What can hang from each mark:
J: K N
K: J
D: T
N: A J Z
U: M
Z: N
T: D
V: H J
H: M V
M: H K U
L: A T Y
Y: L

Every row comes from one small tree of marks. The marks that hang from a mark follow it in brackets, in alphabetical order. Every link used is in the known rows. Which tree was each row made from?
In the rows, zero is written as 128.
Known rows:
L{A T{D}}: [ 96  91 115  91 120  82 100 134 138  87  95 101 116 108 115 116 138 131
 117  90 152  92 177 111 140 166 113 113 120 163  97 123 133]
U{M{K{J}}}: [148 121 141 129 111 124 157 127 128 154 101 114 122 107 130 135  97 129
 104 168 168 148 150 102 104 119  96 131 163 106 134 101 101]
M{H K U}: [114  87 149 159 142  94 204 128 138 153 172 150 166 109 152 130  85 126
 140 211 166  79 140 153  70 184 127 136 125  78 134 119 119]
M{U}: [135 110 136 138 149 108 149 121 121 134 150 119 159 131 134 124 123 126
 138 145 138 113 120 128  91 140 130 133 115 114 127 130 124]
H{M{U} V}: [119 141 148 117 148 106 178 145  74 120 147 156 106 137 125 106 121 111
 163 128 137 137 128 113  95 195 160 112 115  83  90 165 130]
K{J}: [125 116 125 120 124 124 118 123 143 135 103 107 143 143 115 140 137 123
 119 129 120 142 145 109 130 143 103 144 140 136 133 120 113]
H{V{J{K}}}: [ 99 123 121  96 138  97 160 155 104 148  90 211 112 160 145 131 144  93
 124 110 122 152 138 151 149 163 134 149 108  97  86 119 112]
H{M V{J{K}}}: [ 98 149 124  83 144  97 162 154  80 138  95 216  83 167 136 128 130  91
 154 110 121 165 150 130 141 180 154 139 114  95  65 143 116]
U{M{H{V} K{J{N}}}}: [130 112 155 107 121  97 201 166 123 159  99 182 110 109 159 144  95 103
 108 176 173 137 150 109  95 197 106 147 137  82 111 116  92]
V{H{M{K}} J{N}}: [108 113 126  80 145  90 188 140  83 165 123 214 129 150 149 165  96  93
 178 149 124 142 182 120 108 175 146 154 103 134  35  90  89]
H{M{U} V{J{K N}}}: [107 133 139  73 166  59 171 164  64 152 105 241 126 170 153 129 117  72
 159 131 133 156 133 122  84 218 155 156  78  89  47 142 110]
L{A T Y}: [120  91 147  52  87  84  97 143 154 115  50 137 139  79  92  83 153 125
 120 104 120  75 194 108 118 165  99 136 125 155  84  98 115]
D{T}: [127 122  96 118 150 148 148  97 145 131 116 103 102 113 118 149 137 115
 152 104 145 111 137 131 112 119 130 117 127 152 115 131 115]
H{M{U} V{J{K}}}: [102 133 133  92 160  79 181 147  70 147 115 204 111 168 139 126 124  88
 162 131 131 152 138 130 109 190 156 141 103  81  61 145 112]
U{M}: [162 141 140 120 125 140 144 131 116 136 113 109  98 112 138 132 114 130
 117 130 150 147 124 111 135 100 125 126 149 124 126 125 114]
M{H{V} K{J} U}: [ 99  81 151 138 133  80 219 143 139 156 144 160 164 122 142 129 109 115
 130 200 157  99 154 140  77 227 117 141 126  58 122 126 105]
K{J{N{A}}}: [ 98 117 118 109 124 108 117 138 117 153  76 137 155 126 131 147 119 120
 105 121 139 143 122  83 122 176  83 168 110 139 119 105  99]
L{A T{D} Y}: [114  74 118  60  93  86  79 121 149  81  75 105 120 102  95  92 148 133
 113  83 128  76 199 103 126 160  99 129 120 169  73 112 115]
L{A}: [115 121 141 108 121 118 115 138 133 127  97 130 131 107 115 120 142 125
 132 108 142 111 149 110 130 157 124 129 132 134 112 113 129]
Z{N{A}}: [ 72 148 123 121 141 118 142 126 107 135 110  91 148  89 118 138 121 145
 117 106 170 120 101  95 149 168 111 111 112 135 135 110 124]
Y{L{A}}: [105 129 127 127 112 151 115 165 147 120  99 132 126 102 138 107 140 127
 129 125 118 102 147 102 126 152 111 106 144 114  84 118 146]
Z{N{J}}: [ 98 129 131  97 145  94 124 164 119 120 110 101 153  97 111 140 130 129
 126 123 165 123 110  82 139 149 108 108 120 138 133 105 123]
Y{L{T}}: [111 128 118 118 107 120 137 167 157 115 102 130 130  99 146  97 126 131
 114 144 107 102 152 120 130 144 108  92 138 121  90 126 145]
V{H J{K N}}: [105  79 114  73 149  77 162 154  95 183  93 221 140 175 167 179 128  88
 147 131 108 148 154 134 124 148 130 190  85 144  38  73  82]
U{M{K}}: [147 124 143 134 115 125 165 132 114 148 121 130 112  96 141 127  89 132
 108 168 177 137 137 118 102 109 118 117 153 102 131 110 114]
K{J{N{A Z}}}: [100 112 115 110 130 134 118 150 115 147  87 118 148 142 137 147 125 129
  94 122 168 148 116  76 126 187  63 166 129 125 114 103  93]
H{M{K} V}: [ 97 148 145 118 125 110 178 146  81 126 135 182  89 118 119 107 102 113
 148 151 150 141 147 120 101 187 150  98 130  72  93 150 136]
Y{L{A T{D}}}: [ 90 105 106 111 113 113 105 157 149  85  99 106 115 102 136  99 133 135
 115 112 131  88 171 102 140 158 100  88 136 143  71 124 148]
Z{N{A J{K}}}: [ 59 109 122  98 143  80 123 169  90 150  81 120 144  92 118 142 122 138
 104 126 187 125  92  70 152 144  83 137 110 125 122  84 113]

Write each row's tree:
[111  79 143 152 136  90 197 121 153 161 148 132 180 121 143 138  99 125
 133 213 158  91 155 133  69 198 104 152 133  86 141 116 105]	M{H K{J} U}
[ 95 116 139 121 135  76 159 126  83 162 121 154 158 116 131 130  80 121
 137 177 171 134 135  78  53 208 106 144 113  96  99 120 107]	H{M{K{J{N{A}}} U}}
[ 92  98 144 112 123  79 188 168 135 153 111 210 141 120 145 138 107  97
 118 185 148 118 158 128  89 235 110 152 113  83 110 118 106]	M{H{V} K{J{N}}}
[ 80  77 100  85 152 109 173 158  80 186  91 186 133 168 173 179 121 111
 131 123 156 145 137 112 147 163  90 199 100 123  37  64  66]	V{H J{K N{A Z}}}
[ 83  99 122 105 141 111 122 165  89 166  86 171 128 139 164 138 114 124
  89 140 188 140  88  96 109 173  75 175 104 103  92  98 105]	J{K N{A Z}}
[ 79  75 106 121 138 130 126 182  84 154  85 116 115 124 135 133 121 148
  91 139 204 134  99  70 163 127  49 165 143  89 117  86  98]	N{A J{K} Z}
[134 124 141 126 130 115 218 152 120 154 121 179 101 112 159 140  95 104
 126 164 168 132 162 150 141 170 132 130 147  77 111 119  95]	U{M{H{V{J}} K}}
[105 125 145 114 137  94 191 138  87 140 136 162 128 131 118 112 105 110
 145 172 154 136 152 106  70 212 132 111 126  62  96 145 118]	H{M{K{J} U} V}
[ 86 111 133  90 147  73 121 171 110 142  90 131 146 106 119 141 133 124
 114 137 168 130 107  85 134 146 102 128 111 128 118  96 120]	Z{N{J{K}}}
[ 97 112  91 126 114 124 122 152 151  84 123 106 109 120 145 102 121 140
 107 124 118 102 153 119 140 134 106  90 131 140  82 139 149]	Y{L{T{D}}}
[108  78 112  73 155  95 166 161  97 177  97 198 129 187 171 178 133  99
 134 134 137 146 149 127 127 163 106 191 101 128  33  76  75]	V{H J{K N{Z}}}
[108 104 117  84 150 102 171 135  85 171 109 183 100 176 144 169 126 104
 177 127 103 152 173 127 150 137 147 171 119 132  39  99  89]	V{H{M} J{K}}
[ 87 111 104  94 150 109 130 159  92 171  76 186 143 164 167 154 116 109
 105 124 172 154 110 118 135 170  85 185 104 113  82  90  93]	V{J{K N{A Z}}}
[ 94 110 144 137 123 106 207 151 135 143 145 188 119 109 145 123 107 117
 132 176 155 101 153 155 116 194 136 122 128  69 118 131 123]	M{H{V} K}
[ 72 108 120 100 143  83 183 173 105 163  85 229 122 142 171 148 120  91
 127 126 142 128 130 144 150 214 125 183  92 100  88 111  94]	M{H{V{J{K N{A}}}}}
[103 125 134  96 144  99 182 167 126 137 111 218 124 150 163 145 123  85
 144 122 121 127 148 151 139 217 143 156 101 106  94 130 106]	M{H{V{J{N}}}}
[ 87 136 111  97 147 125 163 169  86 139  96 185 130 150 151 131 126 102
 114  90 164 147 121 121 154 208 105 144 106  96  81 121  97]	H{V{J{N{A Z}}}}
[101  94 143  97 164  56 197 170 112 161 115 235 147 157 177 144 124  80
 144 156 139 116 128 158  96 227 141 178  79  84  80 127 100]	M{H{V{J{K N}}} U}
[143 107 145 136 114 121 185 130 145 157 111 121 117 102 146 148  90 127
 111 186 170 129 158 117 114 147 101 148 164 100 139 107  98]	U{M{H K{J}}}
[101  93 136 116 162  76 205 152 121 158 124 204 140 159 167 138 128  96
 148 155 134 112 139 169 121 208 146 167 103  75  96 127 102]	M{H{V{J{K}}} U}
[ 98 122 132 105 103 116 124 178 157 113  71 132 131  81 139  90 140 129
 118 128 117  88 167 102 132 169 103  95 139 131  77 115 150]	Y{L{A T}}
[114  89 121  93 163  83 189 127  81 173 126 175 123 177 150 167 121 104
 188 144 111 140 164 124 119 152 150 173 107 123  33 100  88]	V{H{M{U}} J{K}}
[ 96 121 121 116 138 136 129 155  95 140 111 134 135 125 150 137 113 131
 100 123 183 131 100  91 121 178  84 151 116 117 107 113 109]	J{N{A Z}}
[122 116 126  97 138 123 114 152 132 137  93 127 148 154 135 147 135 117
 104 134 150 147 125  91 104 184  79 157 129 124 108 118 103]	K{J{N{Z}}}
[ 93  93 109 134 137 153 131 173  93 131 105  84 124 113 129 126 118 151
  96 122 199 124 107  72 173 135  59 142 151 103 132  98  99]	N{A J Z}
[114  98 133  86 159  72 209 139  75 167 143 205 156 157 155 164  87  92
 185 166 133 129 175 120  73 190 151 154  91 119  34 100  85]	V{H{M{K U}} J{N}}
[127 128 147 108 135  97 207 168 111 159 112 212 113 116 173 144  86  90
 122 165 174 137 155 141 117 191 132 146 124  84  97 113  92]	U{M{H{V{J{N}}} K}}
[129 104 137 114 152 114 185 124  83 144 163 121 115 145 130 147 116 126
 186 146 118 124 153 106 101 151 152 138 118 120  63 122 106]	V{H{M{U}}}
[116 104 152 138 150  96 205 150 126 137 157 156 133 129 150 123 124 112
 145 155 138  96 128 148 108 206 144 137 112  77 114 152 117]	M{H{V} U}
[119 126 148 139 140  97 170 118  93 140 158 142 136 120 130 116  87 127
 158 183 158 117 143 118  60 163 145 113 127  90 105 138 130]	H{M{K U}}
[120 120 144 129 133  96 164 114 102 147 137 129 150 131 119 125  97 125
 152 181 151 129 153 100  64 181 122 126 137  94 109 134 119]	H{M{K{J} U}}
[120 116 118  75 166 127 170 152  81 146 122 173 112 178 153 175 117 100
 173 118 132 153 164 105 134 184 129 160 117 133  27 106  87]	V{H{M} J{N{Z}}}
[131 124 144  86 146  94 184 179 106 164  81 216  93 138 181 155 117  81
 123 136 150 154 135 133 133 175 130 175 116 100  84 118  92]	U{M{H{V{J{K N}}}}}
[ 79  85 109 114 125  97 124 168  87 157  80 139 125 110 135 130 119 135
 100 134 169 133 105  79 155 110  76 164 121 113 124  83 101]	N{A J{K}}
[114 134 139 105 125  95 141 138 105 143 112 169 134 128 123 134  92 111
 140 168 143 149 156  91  75 186 117 138 127 113  99 121 117]	H{M{K{J{N}}}}
[126 109 129  81 166  85 186 140  72 156 135 187 141 168 152 169 110  91
 192 128 113 138 163 113 101 185 157 167  89 141  33 106  86]	V{H{M{U}} J{N}}
[118  90 137 142 130  90 163 111 130 157 133 122 180 123 126 127 104 127
 122 191 158 110 140 119  61 169 104 131 129  91 132 111 110]	M{K{J} U}
[ 98  94 102  94 143 105 173 141  89 169 104 180 146 154 156 172 117 104
 153 104 122 137 148 119 158 158 120 177  93 152  56  74  73]	V{H J{N{A}}}
